(in the rows, 128 means zero)
Known rows, with every step that occurs
n, x, y, s, j: [115 145 121 139 135 119 150 106  82  85 140 163 134 137 127 172  78  96
 152 145 140 131 110 148 126 132 156 106 123 130 129 129 128 145 150 108
  99  92 114 118 160 137 130]
g, s: [113 145 133 127 154 150 157 120 124 103 131 149 147 125 116 158 156 144
 145 101 128 105 116 151 128 120 142 122 105 143  94 143 129 156 145 142
 107 124  88 124 139 125 132]
j, s, y, x: [ 97 150 133 156 155 133 156 108 124 118 159 146 110 130 130 145 142 131
 126 111 142 118 131 161 128 119 154 117 106 152 128 164 125 149 141 129
 145 118 101 106 158 140 124]
j, x, y, s, g: [120 144 139 121 146 168 146 106  90 103 140 128 143 106 135 191  99 101
 134 115 133 125 120 151 127 123 154 117 123 149 125 138 108 157 160 121
 146  86  81 118 150 153 153]
w, x, j, s, y: [110 159 136 123 147 183 155 122 129 154 143 156 112 128 129 106 173 126
 140 116 151 128 126 168 122 126 156 135  70 145 127 178 127 139 155 121
 119 150 102 131 157 118 115]
n, x, g: [114 134 127 119 144 131 149 119 128  15 134 173 120 123 114 155 119 129
 150 144 133 109 131 139 124 127 131 128 136 135 118 137  98 159 127 126
 120 113 108 128 148 135 114]
z, x, g, s: [129 147 144 147 143 169 156 131 125  84 134 154 120 127 120 174 167 157
 150 103 128  97 132 139 129 123 128 132 115 152  79 152 115 153 139 144
 124 102  99 139 152 122 125]
x, m: [110 120 129  90 146 141 160 118 129  94 142 160 146 118 126 170 137 142
 138 118 134 119 114 150 115 120 157 132 181 149 124 118 122 157 148 135
 122 146  97 130 141 140 113]
z, x, y: [118 140 143 125 138 137 161 131 109  99 145 137 135 125 137 169 116 116
 149 111 136 129 129 153 131 142 124 121  76 147 100 132 131 148 160 123
 136 120 110 142 158 127 120]
s, u, x, y: [ 92 167 146 115 140 125 151 117 122 111 160 129 134 120 129 163 138  89
 151 118 147 118 127 159 126 129 155 126 124 143 110 154 122 152 137 111
 119 128 112 141 141 140 106]
j, s, p, x: [125 134 134 131 153 158 163 121 141  58 117 140 123 122 120  93 167 123
 157  90 141 118 123 147 123 113 139 124 130 162 114 139 131 160 134 141
 118 169  97 110 153 141 132]
s, y, x: [ 97 144 130 139 148 130 155 123 121 101 163 149 119 128 129 150 135 124
 123 113 135 117 126 160 127 123 147 115 151 149 130 146 116 150 143 131
 155 103  89 114 154 141 116]
n, x, m: [108 132 122  98 142 113 157 118 126  55 144 171 137 122 118 162 116 130
 141 142 136 119 126 143 114 131 152 133 151 138 135 115 102 156 147 128
 117 159 105 135 144 151 123]
s, y: [100 136 129 121 150 149 152 131 120 105 152 143 133 129 123 146 141 128
 131 104 137 121 126 160 124 124 137 118 104 146 128 143 114 147 151 125
 109 101  95 120 151 137 117]
y, s, g, x, z: [122 122 127 128 147 170 163 113  92 128 128 165 148 102 121 159  91 105
 121 112 130 104  95 139 116 105 147 120 177 148 138 134 130 161 149 139
 121 110  84 134 126 153 141]
j, s, p, x, w: [124 110 134 116 149 169 155 110 156  53 123 131 107 117 126 103 147 131
 155  89 145 115 129 144 121 112 144 121 180 169 113 125 144 163 120 138
 116 163  92 115 153 147 123]
w, x, y, s: [111 149 131 110 142 157 149 116 115 150 138 146 130 116 135 165 100  82
 165 117 140 138  93 158 129 119 145 126  86 135 120 150 136 147 159 114
 120 119 108 130 144 128 126]
s, p: [122 139 122 112 148 142 158 125 132  79 131 142 147 120 122 122 160 126
 139 113 133 120 113 149 122 115 133 122 208 162 123 131 131 154 145 138
 116 142  83 124 149 136 122]
g, s, j, x, w: [119 110 141 123 146 170 145 109 131  99 136 135 121 128 123 193 122 154
 133 112 128  93 141 137 128 131 171 115 214 144  94 120 131 143 137 131
 111 113  76 127 160 137 132]
g, x: [112 108 139 122 149 155 163 132 133 110 136 146 143 119 116 143 119 122
 135 115 127 107 124 143 121 126 128 123 137 135 128 126 135 150 143 138
 119 127  94 113 137 127 118]
z, k: [100 119 122  95 145 159 161 138 118 106 134 159 142 123 129 170 149 130
 143 110 133 112 126 154 123 113 107 126  83 133 123 130 138 154 134 125
 129 124 102 137 155 122 116]
w, x: [109 125 130  95 146 151 156 133 142 132 134 157 134 121 119 138 128 113
 151 120 135 119 117 156 125 127 133 132 148 136 117 143 124 147 149 125
 119 142 102 146 147 123 119]
w, x, g, s: [117 147 136 122 148 179 147 122 148 105 125 164 118 119 115 155 164 139
 162 114 127 101 119 142 127 113 145 141 149 140  84 157 110 153 140 138
 125 133  93 137 142 118 124]
y, x, n: [105 145 131 122 145 145 165 123 119  81 154 152 139 121 144 153 136 132
 143 125 126 112 111 162 121 126 148 121 125 138 135 137 140 157 142 144
 173 122  91 119 150 145 122]
p, x, y, s, j: [118 119 135 134 137 159 155 114  87  90 132 150 131 131 130 160  95 100
 160 104 139 128 108 153 129 120 159 108 110 139 114 122 136 154 141 122
 115  94 106 105 155 132 121]
g, s, u: [ 98 160 138 124 154 141 160 114 135 108 143 138 151 125 114 161 161 134
 154 100 134  96 112 152 127 125 151 120 121 138 105 151 121 157 143 136
 103 128  93 131 138 135 122]
s, g: [119 124 129 107 147 155 156 122 115  95 132 154 156 113 116 143 142 132
 124 112 132 110 124 157 122 120 135 120 194 160 124 134 115 163 144 135
 132 104  84 137 145 136 131]
p, x, y, s: [113 129 140 124 144 156 155 118  96  80 133 142 130 120 134 159  98  93
 169  92 140 133 101 156 129 117 144 116  40 139 114 129 130 162 141 127
 125 110 105 105 140 138 127]
g, s, p: [126 164 125 132 153 151 157 120 132  94 126 139 146 122 118 126 184 140
 144 100 127 109 112 145 125 109 141 123 186 163 101 140 129 155 152 147
 112 146  73 122 143 132 141]
u, s, g: [114 126 134  99 151 150 151 122 105  98 115 138 156 118 114 151 146 126
 120 105 135 116 147 157 120 111 132 115 230 146 123 143 119 167 135 139
 121  79  85 128 146 131 134]
k, z, x, y: [111 160 132 112 148 137 159 124  91 114 150 139 132 126 147 168 111 139
 149 100 138 127 130 151 129 140 128 119  31 146 101 135 133 145 150 118
 135 133 110 137 164 133 125]
u, x: [112 136 140 113 142 135 149 134 124 114 143 150 131 125 120 153 150 109
 137 116 137 113 127 156 123 119 140 127 161 144 114 151 126 145 128 127
 104 119 104 139 139 132 116]
u, s, g, x, y: [112 129 144 117 147 168 153 117  99 107 120 122 150 112 123 147 117 107
 126 105 132 121 151 146 119 119 135 116 183 139 123 130 126 165 151 134
 145  93  82 109 140 130 137]
n, x: [109 134 123 114 146 114 157 125 125  55 136 164 137 128 113 144 108 118
 145 135 135 117 126 147 124 135 129 120 105 132 129 129 110 153 142 123
 109 131 106 134 146 137 126]
g, s, p, x, m: [129 147 129 113 147 164 161 121 135  59 125 148 134 116 119 118 187 144
 155  88 129 112 117 140 115 104 164 135 195 169 100 113 109 167 146 155
 132 194  73 120 138 150 139]
k, z, x, w: [114 121 129  93 147 155 154 125 121 115 149 142 119 126 140 170 111 157
 142  91 139 110 130 146 123 135 128 119 119 155 111 129 144 145 124 126
 122 120 105 149 160 142 115]
w, x, y, s, j: [115 139 127 121 135 158 149 115 104 161 136 158 131 128 132 167  99  90
 156 130 139 134  99 157 127 125 161 118 166 134 120 144 140 139 156 110
 115 103 109 131 160 123 124]
p, x, j: [121 120 142 106 143 171 166 131 109  57 126 160 135 124 125 110 150 130
 149 104 139 118 117 158 123 130 140 127  94 142 109 129 128 160 130 141
 138 147  93 117 138 120 107]

Rows
[ 96 159 143 119 151 141 153 100 110 104 156 116 139 112 137 204  85  89
 156 116 141 119 108 151 131 132 159 116  80 128 130 143 117 153 154 113
 120 105 102 117 148 154 126]	j, x, y, s, u
[121 107 141 126 145 166 148 117 120  57 134 156 120 127 119 186 118 145
 131 138 127  97 141 136 126 129 156 123 219 139 106 131 108 145 136 126
 126  98  94 118 167 130 113]	s, j, x, g
[114 120 117 114 143 190 166 125  90 141 128 171 142 101 131 176 111 106
 123 109 132  99 107 140 114  93 121 125 139 138 144 131 137 161 141 130
 142 117  88 147 136 147 140]	y, s, g, x, z, k
[113 122 137 111 144 177 167 142 124  50 132 147 140 125 132 129 139 127
 165 100 129 113 119 158 117 128 137 124  51 133 126 123 129 164 137 142
 137 134  97 116 147 148 125]	p, x, n
[119 130 136 118 148 158 155 110 117 107 138 153 137 128 119 200 143 162
 129 122 124 100 136 137 120 127 187 129 219 142 101 117 108 144 159 137
 121 149  79 124 157 141 136]	g, s, j, x, m
[121 146 139 134 137 144 157 127  92 129 145 137 135 125 141 188 104 100
 153 105 140 134 109 153 131 130 128 119  58 145 115 143 140 146 158 122
 117  87 115 134 154 133 129]	z, x, y, s
[116 141 127 104 152 136 155 125 124  88 115 125 145 125 119 129 163 117
 135 105 136 125 133 149 121 105 129 117 245 147 122 140 137 156 138 141
 104 116  86 117 150 130 129]	u, s, p
[129 132 127 122 145 158 159 130 120  75 126 143 132 119 123 115 146  99
 159  92 137 125  97 148 122 104 136 117 165 155 128 131 126 159 134 141
 110 120  89 109 144 148 135]	y, s, p, x
[116 136 112 107 144 172 167 131  98  76 118 164 125 111 136 145 136  98
 156  93 139 116  94 144 119  85 119 126 135 145 123 124 139 163 133 130
 129 160  94 140 146 152 132]	y, s, p, x, z, k
[ 93 145 139 125 157 133 164 105 144 109 143 138 141 123 119 149 141 127
 150 107 146 104 116 157 125 127 151 121  97 142 125 160 135 158 135 126
  98 135 117 124 151 137 112]	j, s, u
[ 95 148 144 112 143 126 153 128 137 121 158 139 136 123 117 152 153 100
 144 115 144 103 124 157 123 126 148 127 171 142 124 160 119 150 124 122
 101 122 112 148 140 140 105]	s, u, x
[109 112 134 118 151 149 169 122 119  98 131 160 139 111 121 151  92 119
 130 119 128 102 113 136 121 120 141 124 147 133 119 120 138 153 148 135
 116 153  94 131 130 137 116]	g, x, z
[119 127 139 125 141 171 158 117 112 102 136 142 150 106 126 140 117 117
 129 114 129 116 132 145 120 127 137 121 157 157 123 123 123 163 157 131
 158 120  80 119 140 136 136]	s, g, x, y
[111 144 131 121 145 147 152 107  98 112 140 138 145 120 137 183 104 100
 154 110 138 134  93 156 130 116 145 116  79 140 120 138 143 154 151 124
 113  93 105 111 142 133 124]	x, y, s
[120 119 125 128 142 148 154 117 100 136 137 160 147 134 121 172 115 121
 138 119 136 115  98 154 124 118 153 109 196 138 132 139 146 143 137 128
  89  70 105 116 156 129 121]	y, s, j
[135 135 133 108 142 174 167 131 117  40 124 151 135 119 126  76 180 128
 150 106 138 122 113 154 120 121 139 127 170 162 116 127 128 159 135 147
 139 168  78 116 144 128 116]	s, p, x, j
[114 141 126  90 149 143 164 127 107 121 152 158 135 126 138 179 136 164
 140 100 137 117 125 147 114 131 145 133 120 153 120 125 122 146 144 133
 129 154 107 146 158 146 121]	k, z, x, m
[ 98 127 117  93 147 152 166 128 101  98 127 171 139 115 134 179 121 126
 135 116 134 105 114 148 123 107 119 128 102 132 116 127 140 158 140 120
 127 157 102 156 146 130 114]	x, z, k
[116 134 128 133 138 146 151 107  87 126 139 150 144 130 134 185  99 109
 146 120 138 130  99 155 128 121 161 108 149 140 122 134 147 146 150 117
 104  80 106 110 156 128 121]	x, y, s, j
[100 156 139 120 143 134 149 120 121 150 158 140 134 123 121 171 139  82
 150 111 148 108  98 161 122 114 154 123 157 137 134 171 126 147 121 122
  82  88 116 138 136 148 114]	y, s, u, x
[126 119 141 147 144 182 153 121 122  47 118 168 116 133 109 148 161 154
 155 101 128  92 132 138 126 114 159 122 170 148  77 132 112 161 122 144
 121 109  92 111 154 123 121]	p, x, g, s, j
[ 97 119 129 124 144 143 146 113 137  96 168 141 104 123 137 158 118 130
 125 110 138 115 128 158 125 122 153 115 199 158 130 134 131 154 131 128
 157  99  84 119 153 149 107]	s, y, x, w
[125 155 133 103 147 159 166 131  86 118 143 157 136 129 141 143 153 161
 140 104 140 118 120 156 122 140 132 125  61 144 114 149 139 140 136 133
 135 135 104 143 159 120 114]	k, z, x, j
[ 95 133 148 114 146 143 145 104 160 128 157 129 108 121 125 157 144 113
 147 106 155 100 133 155 121 121 163 126 179 151 118 165 143 151 107 120
  93 128 119 144 144 147 103]	j, s, u, x, w
[114 158 139 125 138 140 142 117  96 138 147 138 127 122 137 179 122  80
 150 114 144 134 105 158 128 112 152 123  93 144 117 158 137 145 138 117
 103  92 109 124 138 137 125]	u, x, y, s
[108 157 124 126 142 118 149 108  95  72 143 152 135 125 130 172  81  89
 159 133 141 136 107 149 128 127 138 115  41 129 132 134 123 152 151 113
 109 107 111 119 145 143 134]	n, x, y, s
[108 137 144 112 150 145 153 116 113  71 142 125 135 117 135 184  98 112
 143 121 131 124 133 147 133 137 145 122  80 135 106 124 116 150 158 117
 138 134  91 118 152 137 128]	j, x, y
[122 108 133 102 142 171 162 120 127 113 140 161 151 104 117 149 135 139
 118 117 127 105 128 142 106 119 154 135 235 161 140 111 112 162 153 144
 152 143  78 130 134 150 130]	s, g, x, m
[119 154 132 124 147 134 162 109 113  62 130 171 128 129 123 120 142 132
 145 139 148 121 124 153 123 136 147 127  53 135 128 154 128 149 138 125
 111 156 111 125 147 122 122]	n, x, j, s
[106 111 134 108 150 148 169 126 109  48 121 165 131 117 122 140  99 118
 150 102 135 111 113 146 125 119 144 123 110 139 100 118 123 166 135 132
 121 161 100 137 135 143 114]	p, x, z
[130 137 143 115 136 157 169 138 107 103 140 156 138 129 132 139 158 140
 137 117 139 118 123 159 125 142 126 128 117 148 111 145 139 143 147 138
 129 122 102 147 151 114 110]	z, x, j
[108 178 140 115 154 151 172 109 107 135 152 146 131 131 138 141 159 157
 151 101 154 108 119 159 122 143 148 125  33 144 120 172 140 144 131 128
 119 154 120 140 163 129 111]	k, z, x, j, s, u
[120 143 133 160 145 147 153 103 115  75 139 174 116 131 121 178 160 161
 134 128 124  91 120 140 129 112 170 121 252 151  86 145 124 153 127 146
 158  95  86 112 157 122 117]	y, x, g, s, j
[123 148 126 149 141 143 148 110 117  43 127 180 122 138 106 161 144 149
 147 143 129  94 135 133 125 123 157 122 173 138  95 139 101 151 132 130
 106 107  98 125 157 127 128]	n, x, g, s, j
[ 93 134 117 108 147 132 171 120  98  90 140 176 123 114 140 184 118 121
 130 124 131 104 113 148 125 105 126 127 147 135 114 128 141 159 131 125
 177 157  95 153 147 134 112]	y, x, z, k
[129 129 144 122 147 188 165 114 107  70 118 160 133 115 121  98 169 142
 139  97 145 114 131 162 120 121 154 127 109 162 116 149 122 168 130 142
 151 145  89 119 144 126 130]	p, x, j, s, g
[ 99 172 146 129 149 138 151 123 136 130 152 137 137 126 113 157 179 113
 149 103 138  94 123 154 125 120 158 128 150 144 102 167 115 150 128 131
  96 124 100 147 133 138 122]	g, s, u, x
[124 126 130 115 147 155 162 134 136  45 122 143 133 120 118  95 156 116
 154  97 133 118 121 147 122 117 130 122 175 161 115 121 121 161 137 140
 126 155  85 119 148 141 125]	s, p, x
[119 133 133 123 152 158 157 108 122 107 127 153 146 116 117 140 151 142
 128 109 139 110 132 157 123 119 145 121 158 162 122 153 123 162 141 134
 121 114  95 127 150 135 138]	j, s, g
[119 146 128 121 143 160 149 106  89 115 141 143 154 109 134 172 113 104
 139 110 138 131 103 159 126 114 150 115 132 157 127 141 127 164 155 123
 132  80  89 122 143 143 140]	x, y, s, g
[ 97 139 110  99 144 127 166 127 101  56 129 184 128 119 127 174 102 111
 141 139 136 108 126 140 121 118 115 127  75 123 125 123 121 157 138 110
 123 166 109 166 148 141 122]	n, x, z, k
[117 125 135 136 154 169 168 105 113 116 123 163 138 104 117 137 110 131
 116 112 135  98 126 139 118 114 154 125 163 153 123 142 133 163 148 136
 127 156  90 133 136 144 137]	j, s, g, x, z
[ 98 113 125  95 146 167 171 137 101  59 120 171 127 115 130 158 122 116
 149  98 135 106 121 147 122 106 115 128  66 130 106 115 131 166 127 124
 138 167 101 152 143 137 114]	p, x, z, k
